In the rows, 128 means zero.
Known rows, with every way that one mark hangs from another
zetiv[lozi[dutob[gilaz]]]: [132  91 140 149 177 156 119 172 146 152 171 145 119 107 100 123 146 143
 116 125  79 159 116 180 113 131 135]
sagot[mova[lozi[dutob] mimos]]: [131 172  94 125 132 146 147 162 137 152 149 121  56 172 123  65 121 144
 143 114 122 109  77  73 135 114 130]
gilaz[dutob[lozi[gase]]]: [ 94 126 125  96 134 105 147 141 113 123 174  88 173 129 115 159 146 135
 110 114  75 174 139 192 115 134 129]
gase[lozi[zetiv]]: [134  88 132  93 176 135 103 134 153 170 153  98 176 144 164 127 131 130
 115  88  87 139  81 132  90 104 127]
lozi[mova zetiv]: [116 124 122 144 146 115  92 128 147 168 140 103 190 163 149 105 149  96
 122  93 120 134 121 138 102 114 138]
dutob[gilaz lozi[mova zetiv]]: [114 127 113  96 178 107  95 156 137 167 153 123 200 151 105 140 149 116
 142 122  99 169 139 229 104 147 126]
gilaz[dutob[lozi[mova[sagot] zetiv]]]: [139 150 107  95 128  72 111 148 127 152 167  95 196 177 128 106 156 106
 117 133 106 160 129 190 140 142 118]
mimos[giram mova[lozi sagot]]: [147 160 121 119 101 110 125 119 144 154 134  58 104 162 117  52 166 118
 166 139 110  51  65  60 112  78 103]
dutob[gilaz lozi]: [108 105 129  89 179 135 131 185 129 151 144 111 166 145 106 128 150 128
 149 118  84 147 103 217  96 124 115]
gilaz[dutob[lozi[mova]]]: [ 96 127 147 106 149 111 125 141 117 129 166  94 199 175 120 115 172 112
 120 117 111 158 124 202 124 148 125]
sagot[mova[lozi mimos]]: [120 168 110 105 134 131 145 160 140 150 128  98  88 195 140  50 123 142
 143 107 131  93  49  77 127  91 124]
zetiv[lozi[dutob[gilaz] gase]]: [125 112 139 154 158 157 118 147 145 148 184 147 127  79  88 161 138 141
 107 125  71 181 152 181 108 139 146]
zetiv[lozi[dutob gase]]: [119 112 159 172 138 153 113 137 148 139 188 118 129  92 115 150 144 114
 101 114  76 177 139 135  99 124 154]
gase[lozi[mova[mimos[giram] sagot]]]: [162 162 176  85 113 149 115 131 162 179 120  66 197 177 141  39 156  84
 155 139 174  78  66  98 133 110 113]
dutob[lozi[gase mova zetiv]]: [104 148 133 124 140 100  91 122 139 155 170  96 216 136 120 165 150  84
 122 109  95 188 162 181  91 137 148]
zetiv[lozi]: [119  92 173 149 160 135 112 158 152 138 151  96 154 147 143  98 157 110
 109 108  92 138  77 134 100  93 136]
mimos[giram mova[lozi]]: [121 137 122 128 126 113 124 109 139 147 135  66 107 150 117  83 164 136
 159 121  97  64  79  70  97  81 112]
gase[lozi]: [117  85 170  96 176 172 119 141 144 156 149  88 174 156 153 106 146 117
 123  89 103 126  64 136  88 105 121]
dutob[gilaz lozi[mova[mimos]]]: [112 156 138  84 165 137 118 180 134 162 135 119 185 174  89  95 156 103
 155 143 144 145 110 213 127 145 119]
mova[lozi[zetiv] mimos]: [130 159  74 124 156 103 103 146 142 163 133 106 118 183 135  83 109 138
 121 124 117 115  85  84 122  98 145]
sagot[mova[lozi[dutob gase]]]: [109 158 102 142 123 154 141 120 129 141 179 118  78 132 117 127 123 147
 125  92  84 144 119  94 105 125 144]
dutob[gilaz lozi[gase zetiv]]: [114 126  93  91 163 100 115 151 134 163 160 120 180 104 104 185 124 138
 131 116  62 184 159 215  94 133 129]
mova[lozi[zetiv] mimos[giram] sagot]: [170 185  72 116 108  80 114 136 153 178 114  75 121 176 136  48 110 132
 141 145 129  70  80  58 134  82 130]

Rows
[139 178 123 122  83 112 123  97 141 154 148  57 114 133 104  89 155 117
 156 136 102  76 100  59 105  87 117] | mimos[giram mova[lozi[gase] sagot]]
[162 130 135 111 151 153  85 121 155 187 179 114 175 149 139 103 148  94
 121 117 116 151 114 134 118 143 131] | gase[lozi[dutob mova[sagot] zetiv]]
[122 147  49 141 166 130 102 113 129 165 184 154 104 107  85 168 101 168
 111 118  64 172 168 151 106 149 157] | mova[lozi[dutob[gilaz] gase zetiv]]
[112 127  89  98 136  67 129 132 120 141 174  97 175 119 126 179 127 146
 103 113  62 189 157 187 116 134 133] | gilaz[dutob[lozi[gase zetiv]]]
[146 169  67 149 123 121  97 111 136 165 184 117 105 132 111 130 109 125
 110 124  79 154 142  98 115 126 157] | mova[lozi[dutob gase zetiv] sagot]
[123 175 149 136  91 129 124 113 154 163 122  71 191 135 124  93 148  89
 142 119 162 100 134 103 118 111 135] | lozi[gase mova[mimos[giram]]]
[128 126  69 154 164 123  99 125 132 161 171 122 102 146 122 121 121 144
 114 109  77 142 121 104 104 123 156] | mova[lozi[dutob zetiv]]
[121 134  87 123 152  96  98 119 139 158 153  99 105 159 124 106 147 139
 135 113  82 112  92  86  99  91 125] | mimos[mova[lozi[zetiv]]]
[122 156  73 145 131 111  98  99 134 158 189 122  85 104  94 157 137 139
 123 121  65 153 154  86 100 123 142] | mimos[mova[lozi[dutob gase zetiv]]]
[114 153  87 130 135  96  94  95 138 155 167  98 116 130 114 145 137 134
 125 113  74 136 127  85  96 102 137] | mimos[mova[lozi[gase zetiv]]]
[157 138 139 113  87 111 142 145 151 166 119  50 127 136 132  57 178 103
 173 126 116  53  77  83 110  69  83] | mimos[giram mova[sagot]]
[120 103 155 104 187 198 107 127 140 170 179 140 175 133 102 122 154 125
 135 112 117 155 120 193 111 166 128] | gase[lozi[dutob[gilaz] mova]]
[128 125  89 157 132 123 113 128 139 166 168 118 136  90 126 164 123 124
 112  96  75 168 164 127  96 125 145] | lozi[dutob gase zetiv]
[106 147 105 163 144 162 111 109 124 141 184 115 107 132 102 142 126 129
 111 109  84 153 134 107  98 131 164] | mova[lozi[dutob gase]]
[132 172 106 110 109 113 156 143 149 151 109  75  95 177 145  45 124 152
 162 112 132  57  58  53 129  82 116] | sagot[mova[lozi mimos[giram]]]
[119 171 118 134 135 164 120 143 135 170 158 146 151 117  75 123 134 113
 137 129 145 155 166 169 131 162 140] | lozi[dutob[gilaz] gase mova[mimos]]
[128 125  88 141 166 137 100 138 139 180 160 150 159 123 107 128 140 127
 128 113 107 158 162 182 115 154 134] | lozi[dutob[gilaz] mova zetiv]
[123 166 163 141 105 147 109 124 141 159 151  83 192 159 126  95 156  64
 122 109 140 127 125 137 107 119 138] | lozi[gase mova[sagot]]
[143 146 127 133 139 166 115 157 133 177 157 134 151 147  94  83 155 101
 142 127 131 127 128 180 125 149 121] | lozi[dutob[gilaz] mova[sagot]]
[126 164 169 170 121 155 100 130 154 150 176 129 153 120  99 119 152  85
 107 139 136 175 146 127 132 144 162] | zetiv[lozi[dutob gase mova[mimos]]]
[122 142  90 147 146 136  97 116 138 178 176 150 168  94  94 167 131 125
 121 109  98 177 196 186 111 161 146] | lozi[dutob[gilaz] gase mova zetiv]
[164 171 181 138  96 115 110 151 170 165 124  73 175 167 133  32 164  77
 139 155 166  85  82  97 143  99 127] | zetiv[lozi[mova[mimos[giram] sagot]]]
